Known rows, with every step that occurs
gelik-kope-tifono-fepu-bokef-viman: [-15.8, -18.2, -14.0,  -9.9,  -7.6,   1.0,  28.2,  15.3, -23.8,  -6.8,
  18.2,  13.8,  36.3, -15.5, -19.4, -13.2,  -9.2,   9.7, -18.0,   8.9,
  55.5,   4.8,  -6.2,  10.4]
fepu-bokef-kope-tifono: [ -4.3, -15.0, -10.0, -11.3, -12.8,   7.7,   6.4,  17.2, -19.6,  -9.4,
  -3.3,  11.8,  16.2, -16.3, -25.8,  -8.5, -12.4,   8.0, -21.4,  -5.1,
  40.9,   5.9, -11.6,  17.0]
todi-fepu: [  8.9, -12.3, -11.7, -12.8, -14.3,   3.8,  22.8,  25.6, -19.5,  -5.7,
   4.5,   4.8,  -3.3,  -2.3,  -2.8,  -6.5,   2.3,  -0.3, -14.3,   0.2,
  14.6,   1.1,  -9.6,  14.2]
todi-fepu-tifono-kope-gelik: [  6.9,  -2.9,  -6.2, -18.5, -15.0,   3.8,  41.9,  32.8, -21.1, -17.0,
  -0.9,  16.1,   1.4, -22.2,  -5.0,  -9.8,  -4.4,   8.4, -18.1,  11.1,
  23.1,  -3.1, -11.5,  29.5]
kope-gelik: [  1.7,  -9.7,  -9.6, -17.1,  -6.9,  -0.8,   9.8,  31.4, -17.4, -12.5,
  -2.2,  13.4,  13.0, -13.3, -14.6,  -8.2,  -0.9,   8.5, -17.2,   1.0,
   7.6,   0.4,  -1.7,   9.9]
todi-kope-gelik-fepu: [ -2.5, -16.5,  -5.9, -13.0,  -2.1,  -8.5,  27.3,  34.8,  -8.5,  -2.7,
   5.5,  23.5,  25.9, -21.3, -23.2, -12.8,  -3.1,   9.6, -23.0,  14.8,
   7.6, -17.2,  -1.6,  18.5]
nukur-kope: [  3.0,  -6.5,  -6.1, -10.0, -16.3,   6.0,  -4.2,  27.1, -12.8, -14.3,
   6.8,   6.4,   0.1, -18.9, -17.1,  -8.1,   0.4,   7.8, -17.7,   1.9,
  13.3,  13.1,   4.8,  23.0]
tifono-kope-gelik: [  4.6,  -6.4, -10.5, -15.6, -11.5,   6.9,  35.3,  27.2, -11.5, -22.0,
 -11.3,  14.8,  15.9, -16.9, -16.9, -11.0,  -2.2,  12.9, -19.2,   3.4,
   6.1,   1.6,  -0.3,  19.8]
todi-fepu-gelik-kope: [  4.4,  -9.2, -14.2, -16.0,  -5.1,   2.0,  10.5,  28.6, -17.3, -11.1,
  11.8,   7.7,  17.9, -12.6,  -7.5,  -7.6,  -2.4,   9.9, -14.6,  -1.1,
  28.8,   0.4, -10.0,  23.1]
bokef-viman: [  0.8, -13.8, -16.5, -11.1,  -3.4,   5.2,  16.7,  15.0, -23.7,  -5.7,
  18.8,   6.4,  12.3,  -3.2,  -2.1,  -7.5,  -4.2,   4.1, -19.3,  -0.3,
  15.6,  10.0,  -3.0,   8.0]
viman-bokef: [  5.1, -21.9, -14.0,  -9.8, -17.6,   9.0,  12.0,  18.5, -24.9,   1.7,
 -14.4,   8.2,   6.3, -17.3, -18.0,   0.0,   3.1,  -2.0, -18.0,  -5.0,
   6.1,  12.6,  -5.1,  20.8]
bokef-viman-nukur-kope: [ -1.8,  -4.4, -18.7,  -4.3,  -6.0,   8.6,  17.3,   9.9, -15.1,   2.3,
  18.0,  13.2,   5.6, -30.2,  -9.2,  -8.1,  -6.2,   0.2, -18.5,  -1.0,
  21.6,  21.6,   3.9,  25.6]
gelik-fepu-tifono-kope-bokef: [ -1.4, -11.1,   1.6, -12.0, -18.5,   2.6,  42.7,  23.3, -24.1, -23.1,
   8.7,  19.8,  18.4, -23.8, -10.2,  -1.8,  -5.6,   5.2, -33.0,  14.8,
  17.0,  -9.2,  -9.2,  40.8]
fepu-bokef-viman-nukur: [ -1.8, -18.3, -21.8,  -4.5,  -7.9,  10.3,  27.8,   6.5, -25.6,   7.0,
  13.6,  14.2,  13.4, -24.4,  -2.1,  -2.9,  -8.9,  -7.2, -17.7,  -5.0,
  31.8,  17.7,  -5.1,  23.4]
todi-zopakeg: [ -0.5, -10.9,  -8.1, -16.4,  -4.5,   6.4,  17.3,  20.7, -12.7, -16.2,
   3.1,   9.3,   2.7, -22.8, -15.6,  -8.7,  -1.1,  14.9, -14.7,  -0.5,
   4.4,   6.9,  -7.9,  18.4]
kope-gelik-fepu-tifono: [ -2.0,  -9.6,  -1.3, -16.2,  -6.6,  -6.8,   7.4,  34.4, -25.3,  -8.9,
  25.8,  20.4,  16.2, -13.5, -12.0,  -4.8,  -7.1,   4.9, -26.4,  10.9,
  16.5, -13.1,  -8.3,  27.9]
viman-nukur: [  5.5,  -5.0, -17.1,  -5.8, -11.5,  12.5,  14.0,  14.1, -16.6,  -4.3,
  -2.4,  11.8,   5.4, -25.1, -11.3,  -1.2,  -2.8,   0.6, -16.7,  -8.2,
   8.1,  11.5,  -5.6,  23.4]
tifono-fepu-gelik: [  0.3, -11.5, -16.4, -12.2, -18.9,   0.5,   5.9,  29.0, -21.9, -30.8,
  11.9,  10.6,  13.2, -10.6,  -2.3,  -2.5,   0.0,   5.1, -13.6,   1.5,
  31.4,   6.1, -12.0,  24.6]
gelik-fepu-tifono: [  2.1, -10.5,  -3.0,  -9.9, -12.3,   1.8,   0.3,  26.5, -26.9, -10.6,
  30.4,  12.6,   9.8,  -9.6,  -8.1,  -1.2,  -6.3,   2.6, -26.6,   6.8,
  15.6,  -6.1, -10.8,  32.4]
tifono-kope-gelik-fepu-bokef-viman-nukur: [ -5.2, -19.7, -19.3,  -6.2,  -4.3,   3.2,  65.7,  10.0, -16.8,   3.6,
  21.9,  28.2,  32.9, -22.7,  -8.4,  -9.4, -12.7,  -7.6, -26.2,   6.3,
  27.6,  -1.0,  -0.8,  38.0]
fepu-bokef: [  3.2, -20.5,  -8.7, -10.5, -17.8,   7.8,   7.8,  22.9, -23.1,  -9.6,
   2.2,   7.8,   7.6, -13.4,  -9.8,  -2.7,  -2.7,   0.8, -16.8,  -1.8,
  24.6,   9.6,  -4.3,  21.1]
gelik-fepu-tifono-kope: [  4.4,  -6.9,  -3.5,  -8.5, -16.4,   9.8,  24.8,  22.1, -20.9, -21.5,
  22.1,  14.4,  13.0, -12.5, -10.4,  -3.7,  -7.3,   8.4, -28.7,   9.3,
  14.0,  -5.1,  -8.9,  42.3]
nukur-kope-tifono-fepu-gelik: [-10.9,  -5.7,  -6.1,  -9.7, -20.7,  -3.0,  -0.3,  26.1, -13.2, -37.3,
  16.8,  13.4,   8.0, -29.7, -21.6,  -7.8,  -4.2,  12.8, -16.3,   7.5,
  43.6,   7.7,  -5.6,  25.6]

Rows
[  3.2,  -0.8,  -4.9, -17.2, -12.9,   7.3,  24.6,  30.5, -20.7, -24.0,
  -2.0,  16.4,  11.2, -27.5, -13.4,  -7.6,  -6.9,  15.9, -21.8,   7.8,
  17.0,   2.5,  -5.7,  28.8]
fepu-tifono-kope-gelik
[-11.2, -15.3,  -7.6,  -9.9, -17.9,   2.4,  15.5,  23.0, -18.8, -14.3,
   2.3,  13.5,  29.3, -20.4, -27.7,  -9.6,  -5.0,  12.1, -16.2,   6.8,
  48.0,   1.4,  -7.3,  16.2]
gelik-kope-tifono-fepu-bokef
[-11.4,  -9.3,  -9.2,  -1.4, -27.4,   4.4,  18.5,  15.6, -13.9, -12.0,
   2.8,  19.4,   5.7, -43.5, -26.1,  -6.3,  -5.6,  -1.3, -14.6,   5.6,
  50.0,  13.9,  -3.1,  33.7]
viman-nukur-kope-tifono-fepu-bokef
[  3.2, -18.1, -20.1, -18.2,  -9.1,   2.7,  15.3,  27.5, -22.7,   8.7,
 -24.8,  17.1,  21.3, -16.9, -24.3,  -7.6,  -2.5,   0.0, -19.3,  -5.6,
  15.6,   7.1,  -7.3,  19.6]
viman-bokef-kope-gelik
[-10.6, -14.2, -19.5,  -8.9, -14.4,  -4.4,  34.0,  22.8, -19.5,   2.4,
  15.2,  25.2,  17.4, -35.1,  -8.3, -11.4,  -5.7,  -8.1, -13.7,   9.7,
  52.0,  15.5,   2.8,  30.2]
tifono-fepu-bokef-viman-nukur-kope-gelik
[ -1.9, -16.8, -15.2, -10.6, -12.7,   8.1,  11.9,  12.3, -21.7,   1.2,
 -19.3,  12.4,  15.1, -21.1, -33.6,  -5.8,  -6.6,   5.0, -22.5,  -8.4,
  21.4,   8.6, -12.9,  16.2]
viman-bokef-kope-tifono
[ -9.2,  -3.8,  -9.5,  -9.2,   0.2,  -6.4,  20.6,  21.8, -21.6,   6.3,
  42.3,  27.6,  16.2, -35.4, -10.0,  -8.6, -12.9,  -2.3, -27.2,  12.1,
  30.0,   1.2,  -0.3,  39.3]
bokef-viman-nukur-kope-gelik-fepu-tifono
[  0.9,  -7.7, -13.1, -14.5,  -3.5,   5.7,  -5.7,  26.1, -16.6, -19.4,
  10.5,   8.2,  27.7, -19.9, -15.4,  -5.1,  -4.7,  17.0, -18.2,  -4.5,
  21.5,   6.1,  -4.7,  22.7]
fepu-gelik-kope
[-15.6, -17.3,  -9.1,   0.5,  -7.1,   0.0,  29.2,   3.2, -15.5,   5.3,
  39.5,  22.9,  18.0, -32.6, -22.1,  -7.9, -14.7,  -6.6, -26.9,   5.9,
  41.6,   5.5,   0.7,  33.6]
gelik-fepu-bokef-viman-nukur-kope-tifono
[ -2.1, -16.1,  -3.9, -13.3, -12.0,   0.5,  31.1,  27.3, -14.3,  -9.9,
 -24.2,  16.6,  15.2, -37.7, -18.8,  -7.2,   0.5,  12.2, -21.0,  11.2,
  13.6,  -1.5,  -4.5,  11.9]
todi-kope-bokef
[ -5.2, -25.2, -12.8, -12.0,  -5.3,  -1.4,  56.0,  19.8, -19.3,  -5.3,
  26.8,  22.9,  32.5,  -5.2,  -8.3, -12.7,  -9.6,  -2.0, -26.7,  12.4,
  27.7,  -5.5,   0.2,  28.7]
tifono-kope-gelik-fepu-bokef-viman
[ -6.2,  -5.8, -17.0, -13.2, -15.0,   0.9,   5.0,  23.6, -19.2, -31.3,
   5.8,  14.5,  21.7, -13.8, -17.2,  -8.6,  -9.6,  13.0, -18.4,  -1.8,
  47.7,   1.7, -19.0,  20.7]
bokef-kope-tifono-fepu-gelik
[  6.6, -18.8, -20.7, -11.9, -15.1,  10.4,   9.6,  19.1, -24.2,   6.3,
 -20.1,   9.4,  14.8, -12.6, -20.1,  -4.2,  -1.8,  -1.6, -19.7,  -9.1,
  15.4,  14.0,  -9.9,  24.4]
viman-bokef-kope
[ -5.6,  -3.5, -17.1, -10.5,  -0.1,  -0.1,  24.5,  18.2, -13.8,   3.9,
  13.8,  20.7,  12.5, -34.2, -13.4, -11.8,  -7.0,   1.5, -18.0,   2.1,
  21.3,  14.8,   6.8,  20.9]
bokef-viman-nukur-kope-gelik
[ -2.4, -11.1,  -5.8, -16.1,  -7.2,   2.0,  19.3,  26.7, -18.8,  -8.7,
 -12.1,  11.6,  28.7, -22.6, -19.6,  -6.3,   0.4,  13.1, -22.9,   3.1,
  14.8,   0.7,  -1.2,  12.8]
gelik-kope-bokef
[-13.2, -22.6, -13.7,  -8.7, -15.3,  -0.2,  30.4,  13.0, -27.3, -12.8,
  18.8,  13.6,  18.7, -10.9, -10.3,  -8.9,  -7.4,   0.8, -17.5,   8.6,
  51.5,   6.3,  -9.6,   9.4]
kope-tifono-fepu-bokef-viman
[ -4.8, -12.2, -17.5,  -8.8,  -4.3,   3.7,  42.8,   7.5, -24.6,   2.9,
   0.9,  18.1,  17.0, -29.7,  -2.8,  -2.4,  -5.0,  -4.3, -23.3,  -0.9,
  19.0,  10.4,  -5.1,  14.5]
kope-bokef-viman-nukur
[ -4.7, -17.9, -11.1, -14.4,  -5.0,  -1.0,  34.4,  17.0, -26.6,  -6.6,
   6.2,  12.1,  16.9, -14.2,  -2.1,  -5.8,  -2.5,   2.0, -24.1,   4.5,
  18.1,   5.9,  -3.7,   6.2]
kope-bokef-viman
[ -8.0,  -4.8,  -9.3, -10.9, -12.1,   2.4,  12.4,  23.3, -15.0, -18.7,
   2.5,  11.6,  27.9, -15.9, -28.6, -12.0,  -2.4,  18.0, -16.8,   5.2,
  30.8,  -1.6,  -6.5,   9.1]
gelik-kope-tifono-fepu
[ -6.4, -19.9,  -7.5,  -8.4, -10.7,   0.5,  12.1,  17.6, -18.8,  -5.2,
  17.3,  17.1,  25.0,  -6.3, -26.1,  -8.8, -13.5,   1.5, -28.3,   0.1,
  37.8,  -7.8, -12.1,  26.0]
gelik-fepu-bokef-kope-tifono
[ -7.7, -28.5, -11.6, -13.9,  -0.8,  -9.3,  31.8,  23.6, -24.8,   5.5,
  34.4,  21.5,  30.0,  -1.8,  -6.0,  -9.6,  -9.0,  -6.5, -25.2,   9.5,
  29.8,  -7.7,  -1.1,  19.2]
kope-gelik-fepu-bokef-viman
[-10.0, -11.1,  -9.5,  -9.4, -14.4,  -1.9,  17.7,  24.8, -11.8, -32.1,
  -1.1,  18.1,  18.2, -37.8, -22.5,  -8.9,  -5.2,  18.8, -15.2,  11.2,
  40.5,  -2.8, -13.9,  16.9]
todi-kope-tifono-fepu-gelik
[ -1.5, -17.1, -18.5, -18.1, -19.0,  -2.8,  18.4,  37.0, -22.9,  -7.7,
  -6.6,  19.3,  25.2,  -7.7, -12.1, -12.1,  -4.6,  -0.1, -14.6,   4.4,
  47.8,   2.6, -10.3,  22.6]
tifono-fepu-bokef-kope-gelik
[  2.3, -22.7, -13.1,  -9.9, -13.0,   2.7,  10.0,  24.0, -21.3,   0.5,
  17.3,  14.3,  24.7,   2.0, -13.0,  -6.9,  -8.5,  -4.4, -25.7,  -0.8,
  31.7,  -2.5,  -9.9,  34.1]
gelik-fepu-bokef-kope
[ -6.9,  -8.8, -18.2, -10.4,   2.7,   4.9,  41.1,  10.0, -21.4,   7.6,
  -0.6,  18.3,  34.6, -34.2, -11.9,  -6.4,  -6.1,   4.7, -23.6,   0.0,
  21.8,   9.3,  -1.5,  14.8]
gelik-kope-bokef-viman-nukur
